What can hang from each mark:
Y: C G U
W: B
E: C G U
B: U
C: E
A: E Y
G: Y
U: B E

Every row comes from one small tree of marks. Brackets hold a mark, then the marks that hang from it, in alphabetical order. Every link used is in the known rows. Which tree was each row made from?
Known rows:
{C E}: [ 1.152  0.195  0.596  0.250  0.826 -1.161  1.606 -1.648  0.828 -1.531
 -2.298 -0.459  1.768  0.603  2.135 -0.610  0.512 -1.046  0.708 -1.931
 -3.326 -2.729]
{E G {U B}}: [ 1.319 -2.730 -2.648  1.887  1.178 -0.818  2.115 -0.868 -1.694 -0.485
 -1.152 -0.202  0.409  3.282 -0.702  3.927  1.887  0.644 -0.034 -1.144
 -1.784  1.924]
{Y {C E} G}: [ 1.485  1.288 -1.061 -0.966 -2.323 -0.654 -2.059 -2.457  0.622 -0.034
 -0.920 -1.714  1.259 -0.370  2.222  0.317  0.153 -0.440  0.326  1.425
 -1.374 -2.183]
{W {B {U E}}}: [ 1.216 -0.296 -2.484  1.906 -0.519 -1.639  2.245  0.213  0.409 -4.229
  0.552 -0.143  1.270 -0.587  2.118 -0.288 -1.109  0.805  2.022 -3.007
 -2.603  0.431]
{W {B {U {E C}}}}: [ 0.763  0.086 -2.268  1.248 -1.283 -1.872  1.968  0.172  0.557 -4.588
  1.292  0.178  0.833 -0.083  2.762 -0.158 -1.011  1.877  2.179 -2.723
 -2.049  0.606]
{C {E U}}: [ 2.027  0.152 -1.009 -0.408  0.752 -1.127  1.293 -2.304  0.284 -0.907
 -3.623 -0.746  1.207  2.184  2.470 -0.412  1.102 -1.431  0.324 -1.161
 -2.917 -1.349]
{A {E U} Y}: [ 2.787  0.814  1.030  1.224  2.819 -3.333 -0.381 -1.129  0.636  2.034
 -0.658 -1.589 -0.095  1.347 -0.163 -2.430  0.571 -2.110 -0.553  2.433
 -1.497 -1.117]
{G {Y C U}}: [ 2.799 -1.918 -2.137 -1.438  1.329 -1.195 -3.016 -1.163 -0.271  1.066
  1.251 -3.171  0.953 -0.248  1.113 -4.147  0.764 -0.313  0.405  0.758
  0.647 -3.111]
{B U}: [ 2.202 -0.568 -1.967  2.565  0.271 -2.546  3.849  1.355 -0.013 -2.224
  0.465 -0.393  1.976  0.424  0.804 -2.465 -0.498 -0.741  3.115 -0.416
 -3.707 -0.803]
{G {Y {U B {E C}}}}: [ 1.151 -1.589 -1.182 -2.488  0.153 -1.632 -1.188  1.381 -0.144 -0.649
  1.525 -2.382 -0.799  0.525  1.223  0.146 -0.361  1.748 -0.101  0.311
  1.620 -1.687]
{A E}: [ 1.940 -0.951  1.634  1.741  2.438 -2.660  1.237  0.075  0.548 -0.068
 -0.892 -1.037  1.598  1.807  0.184 -2.337  0.678  0.295 -0.496  0.653
 -3.512 -0.892]
{C {E G {U B}}}: [ 0.999 -0.228 -1.832  0.506  1.068 -0.067  1.311 -2.425 -0.203 -1.415
 -2.923 -0.459  1.050  2.543  0.936  3.896  2.015  0.395 -0.151 -2.503
 -2.340  0.235]
{G Y}: [ 2.249 -1.019 -0.983 -0.204  2.169 -3.343  0.084  0.636 -0.318 -1.017
 -0.075 -1.619  0.232 -0.383  1.257 -3.071  0.326 -1.397 -0.290  0.132
 -1.319 -2.355]
{E {G Y} {U B}}: [ 1.923 -1.716 -3.768  0.538  2.248 -1.706  0.088 -0.327 -1.605 -0.703
 -0.936 -1.209 -0.496  2.243 -0.352  2.854  2.192  0.452 -1.032 -0.761
 -0.345  1.427]
{E U}: [ 2.530 -2.204 -1.707  0.721  0.754 -2.169  1.940 -0.797 -1.139  0.228
 -2.004 -0.706  0.515  2.754  1.295 -1.510  0.649 -1.587  0.549  0.597
 -2.527  0.039]
{A Y}: [ 1.510 -0.481  1.266  1.619  1.223 -2.992  1.234 -0.675  0.185  0.717
  1.268 -0.534  0.203 -1.117 -0.045 -1.960 -0.583 -3.167  1.297  0.690
 -1.470 -3.300]
{A E Y}: [ 1.962  0.783  2.692  1.790  2.888 -3.396  0.026 -0.501  1.178  1.323
  0.713 -1.245  0.469 -0.232 -0.593 -2.546  0.055 -1.737 -0.187  1.722
 -1.931 -2.497]
{U B E}: [-0.035 -2.160 -0.199 -0.503 -1.195 -1.386  1.968  1.478  0.237 -1.074
  0.518 -0.594 -0.015  0.283  0.441  4.463 -0.523  0.107 -0.399 -0.441
 -1.360 -0.993]
{A {E C G U} Y}: [ 1.310  1.021  0.880  1.221  1.816 -2.812 -0.676 -2.018 -0.232  1.107
  1.088 -0.241 -1.160  3.016 -0.360 -1.140  1.272  0.989 -0.468  1.516
 -0.468  0.207]
{U {E C G}}: [-1.140 -1.806  0.030 -0.662 -2.434 -1.378  1.608 -0.709 -1.589 -1.791
  2.226  1.603 -1.267  2.680  0.965  0.583 -0.472  2.680  0.263 -1.410
 -1.159 -0.290]
{W {B {U {E C G}}}}: [ 0.270 -0.146 -2.621  1.846 -1.157 -1.356  2.064 -0.375 -0.133 -4.859
  1.649  0.797  0.627  0.451  2.014  0.543 -0.613  2.789  2.080 -3.664
 -1.949  1.323]
{A E {Y G}}: [ 1.941  1.939  2.354  1.474  1.400 -3.584 -0.643  0.080  0.834  1.378
  0.543 -1.668 -0.319 -0.415 -0.573 -1.478 -1.049 -1.125 -0.351  3.422
 -1.092 -1.493]
{U B {E C {G Y}}}: [-1.094 -1.145 -1.193 -1.615 -1.380 -1.591  0.115  0.958 -0.554 -2.201
  2.450 -0.066 -1.709  1.177  0.576  4.868  0.316  3.083 -1.095 -1.061
  0.698 -0.049]
{Y C G}: [ 1.685 -0.648 -1.264  0.096 -2.295 -1.488 -1.355 -1.160 -0.376  0.768
  0.687 -1.532  0.814 -0.125  1.184 -0.603 -0.246 -0.573  0.606  2.649
 -1.167 -1.394]
{U B {E C G}}: [-1.512 -1.933 -0.376 -0.541 -2.246 -0.910  1.638  0.507 -0.678 -2.080
  2.212  0.820 -1.018  1.983  0.322  5.721  0.166  3.247 -0.259 -1.363
 -0.398  0.323]

Write each row's tree:
[ 0.631 -0.654 -2.409  1.467 -1.246 -1.587  3.446  0.802 -1.022 -2.614
  1.643  0.710  0.657  1.119  0.269 -0.808 -1.002  1.052  2.331 -1.607
 -2.931  0.162] -> {B {U {E G}}}
[ 1.739  0.114 -1.275 -0.355  0.870 -0.822  1.326 -1.507  0.845 -1.130
 -3.670 -1.269  1.401  1.687  2.124  2.825  1.507 -1.042  0.045 -1.129
 -2.490 -0.947] -> {C {E {U B}}}
[ 2.608 -1.984 -2.440 -1.309  1.436 -0.906 -2.952 -0.385  0.300  0.852
  1.201 -3.623  1.100 -0.673  0.646 -0.844  1.099  0.015  0.022  0.728
  1.136 -2.705] -> {G {Y C {U B}}}
[ 1.923  1.284 -2.568 -1.402 -2.247 -0.384 -2.290 -2.280  0.656  0.403
 -1.881 -2.309  0.837  0.466  2.213  3.092  0.904 -0.482 -0.224  2.025
 -0.720 -0.818] -> {Y {C {E {U B}}} G}
[ 2.517  0.518 -3.134 -2.076  1.279 -1.572 -3.045 -1.640  1.082 -0.226
 -1.133 -2.898  0.677 -0.548  2.251  0.107  2.154 -1.373 -1.188  0.363
 -0.107 -2.636] -> {G {Y {C {E {U B}}}}}
[ 1.599 -0.496  2.012  2.256  3.278 -1.275 -0.664 -1.746 -0.283  1.898
  1.609 -1.325  0.513  1.418 -2.128 -2.311  0.211  0.935  0.521  0.241
 -0.543 -1.406] -> {A {E G} {Y U}}
[ 0.006 -0.206 -2.191  0.741 -2.282 -1.842  3.140  0.802 -0.953 -3.058
  2.543  1.136  0.026  1.777  1.036 -0.606 -0.886  2.381  2.493 -1.273
 -2.225  0.340] -> {B {U {E C G}}}
[ 1.413 -1.507 -0.983 -2.582  0.005 -1.938 -1.270  0.524 -0.730 -0.497
  1.449 -1.926 -0.950  0.940  1.652 -3.159 -0.785  1.361  0.254  0.236
  1.171 -2.131] -> {G {Y {U {E C}}}}
[ 0.387 -2.025 -2.257  0.799 -0.359 -1.173  1.686 -0.925 -1.490 -1.171
  0.263  0.522 -0.619  4.302  0.520  4.218  2.023  2.762  0.325 -0.519
 -0.691  2.189] -> {E C G {U B}}
[ 0.669 -3.481 -1.582 -1.077 -1.888  1.393 -1.768 -2.928 -1.444  1.467
  2.431 -1.153  0.803  1.879  0.063 -1.344  0.040  1.925  1.017 -0.839
  0.263 -1.801] -> {Y C {U {E G}}}
[ 1.698  0.818  0.036  0.508 -1.271 -2.397 -1.827 -1.592  0.256  1.849
  2.082 -1.501 -0.172 -1.926  0.270 -1.063 -0.860 -2.709  1.000  3.062
  0.027 -3.070] -> {A {Y C G}}
[-0.250 -1.610 -2.175 -1.184 -0.758 -0.765 -1.074  0.021 -0.437 -0.952
  1.947 -0.967 -0.726 -0.082 -0.232  4.492  0.745  1.392 -1.478 -1.082
  0.323 -0.856] -> {U B {E {G {Y C}}}}
[ 1.297 -0.182 -1.552  0.498  0.967 -0.323  1.235 -3.205 -0.800 -1.295
 -2.980  0.119  0.951  2.984  1.394  0.628  1.707  0.035  0.208 -2.595
 -2.780 -0.193] -> {C {E G U}}
[ 0.432 -1.359  0.085 -2.012 -3.722 -0.710 -0.098  0.598 -1.466 -0.016
  1.387 -1.155 -1.097  2.330  1.307 -0.342 -2.685  3.000  1.566  1.968
  1.011 -0.164] -> {Y G {U {E C}}}
[ 1.094  0.095 -3.499  1.514  0.347 -1.656  1.046 -0.066 -0.198 -4.618
  1.115 -0.254  0.524 -0.676  1.675 -0.256 -0.547  1.610  1.282 -3.702
 -1.597  0.829] -> {W {B {U {E {G Y}}}}}
[ 1.226 -0.058 -0.859 -0.299  1.983 -0.195 -0.303 -2.410 -0.418 -1.568
 -1.275 -1.072  1.000  1.094  0.997 -0.863  1.101  1.011  0.341 -3.066
 -1.280 -1.913] -> {C {E {G {Y U}}}}
[ 1.305 -0.934 -2.971 -0.642  0.572 -2.464 -0.371 -1.387 -2.089 -1.232
  0.426  0.008 -1.655  3.822  1.528 -1.023  1.811  2.158 -0.251 -0.210
  0.135  1.202] -> {E C {G Y} U}
[ 1.270 -1.708 -1.499 -2.259 -3.954  0.485 -2.720 -1.328 -1.048  1.796
  1.696 -2.288  0.065  0.858  0.904 -0.832 -1.730  1.557  1.037  2.429
  1.148 -1.299] -> {Y C G {U E}}
[ 0.346 -1.876 -1.308 -0.201  0.827 -1.173 -0.440 -0.241 -1.360 -1.439
  2.334 -0.746 -0.502  2.201  0.276  0.786  1.112  3.873  0.628 -1.153
  1.010 -0.181] -> {E C {G {Y {U B}}}}
[ 1.519  0.958 -0.964  0.175  0.344 -0.994 -1.902 -4.258  0.412  1.471
  0.507 -0.885  0.399 -0.340  0.705 -0.640  1.296 -2.600  0.585  0.007
 -0.585 -3.112] -> {A {Y {C {E G U}}}}
[-0.801 -1.607  0.155 -1.380 -2.542 -1.683  1.639  1.468  0.416 -1.687
  1.629 -0.039 -0.730  1.131  1.434  4.655 -0.448  1.784 -0.155  0.050
 -0.511 -0.740] -> {U B {E C}}
[ 0.964 -1.771 -1.818 -2.124 -3.799  0.866 -2.700 -0.332 -0.319  1.592
  1.775 -2.927  0.253  0.395  0.429  3.344 -1.227  1.958  0.553  2.477
  1.769 -0.856] -> {Y C G {U B E}}
[ 0.659 -1.504  0.830  0.336  0.139 -0.903  0.169 -1.469 -1.071  1.315
  2.397 -0.637 -0.586  0.261 -0.923 -1.433 -1.328 -0.535  1.556 -0.396
  0.497 -2.472] -> {A {Y {U {E G}}}}
[ 2.366 -0.434 -2.245 -2.178  1.417 -0.250 -3.516 -1.428  1.119  0.273
  0.008 -3.785  1.371 -0.870  1.511 -0.093  1.511  0.211 -0.143 -0.238
  0.935 -3.343] -> {G {Y {C E} {U B}}}
[ 0.719 -1.897 -0.588 -1.175 -2.596 -0.099  0.274  1.609 -0.858  0.151
  0.512 -2.181 -0.296  1.108  0.048  3.659 -2.311  2.129  0.860  1.584
  0.853  0.144] -> {Y G {U B E}}
[ 0.635  0.095 -1.798  0.119 -2.437 -2.484  3.127  1.553 -0.086 -2.805
  2.033  0.397  0.185  1.137  1.980 -1.442 -1.375  1.201  2.649 -0.111
 -2.282 -0.621] -> {B {U {E C}}}
[ 1.300 -1.739 -1.320 -0.372 -0.082  1.933 -1.942 -4.417 -0.292  0.881
  0.200 -1.671  2.414  1.521  0.851 -1.260  1.417  1.434  1.466 -1.978
 -0.768 -2.516] -> {Y {C {E G}} U}
[ 0.694 -1.912 -1.869  0.711 -0.571 -1.588  1.570 -1.955 -2.286 -1.013
  0.185  1.118 -0.786  4.868  1.111  0.087  1.578  2.334  0.701 -0.591
 -1.271  1.740] -> {E C G U}
[ 1.015 -0.961 -3.327 -0.544  0.709 -2.035 -0.279 -0.382 -1.408 -1.449
  0.469 -0.559 -1.449  3.282  0.924  3.080  2.248  2.590 -0.747 -0.127
  0.695  1.712] -> {E C {G Y} {U B}}
[ 1.014 -1.802 -0.217 -1.251 -2.741 -0.449  0.244  0.595 -1.607  0.401
  0.454 -1.561 -0.480  1.592  0.561 -0.500 -2.809  1.745  1.280  1.559
  0.277 -0.317] -> {Y G {U E}}
[ 0.972 -0.114 -1.076 -0.297  2.054  0.000 -0.336 -1.683  0.052 -1.711
 -1.249 -1.471  1.169  0.766  0.666  1.683  1.432  1.377  0.057 -3.031
 -0.931 -1.688] -> {C {E {G {Y {U B}}}}}
[ 2.073 -1.277 -0.463  1.969  2.600 -1.813  0.919 -1.377 -1.031  0.344
 -1.522 -0.470  0.710  4.170 -0.540 -1.133  1.726  1.332 -1.058 -0.019
 -2.860  1.630] -> {A {E G U}}
[ 1.439  2.368  0.178 -0.368 -1.271 -1.691 -2.415 -2.593  1.030  1.239
  0.840 -1.653  0.106 -2.117  1.166 -0.296 -0.499 -2.616  0.846  2.105
 -0.196 -3.725] -> {A {Y {C E} G}}
[ 2.339 -1.566 -4.300 -0.169  1.325 -1.432 -1.714 -2.622 -2.000  0.427
 -0.137 -1.110 -0.398  2.348  0.480 -1.475  2.309 -0.082 -0.841 -0.286
 -0.399  0.248] -> {E {G {Y C}} U}
[ 1.427 -0.037 -0.087  0.118  0.522  0.317 -2.409 -4.212  0.281  1.932
  1.657 -1.611  1.128 -0.559  0.091 -1.581  0.563 -1.081  1.693 -0.567
  0.423 -3.998] -> {A {Y {C {E G}} U}}
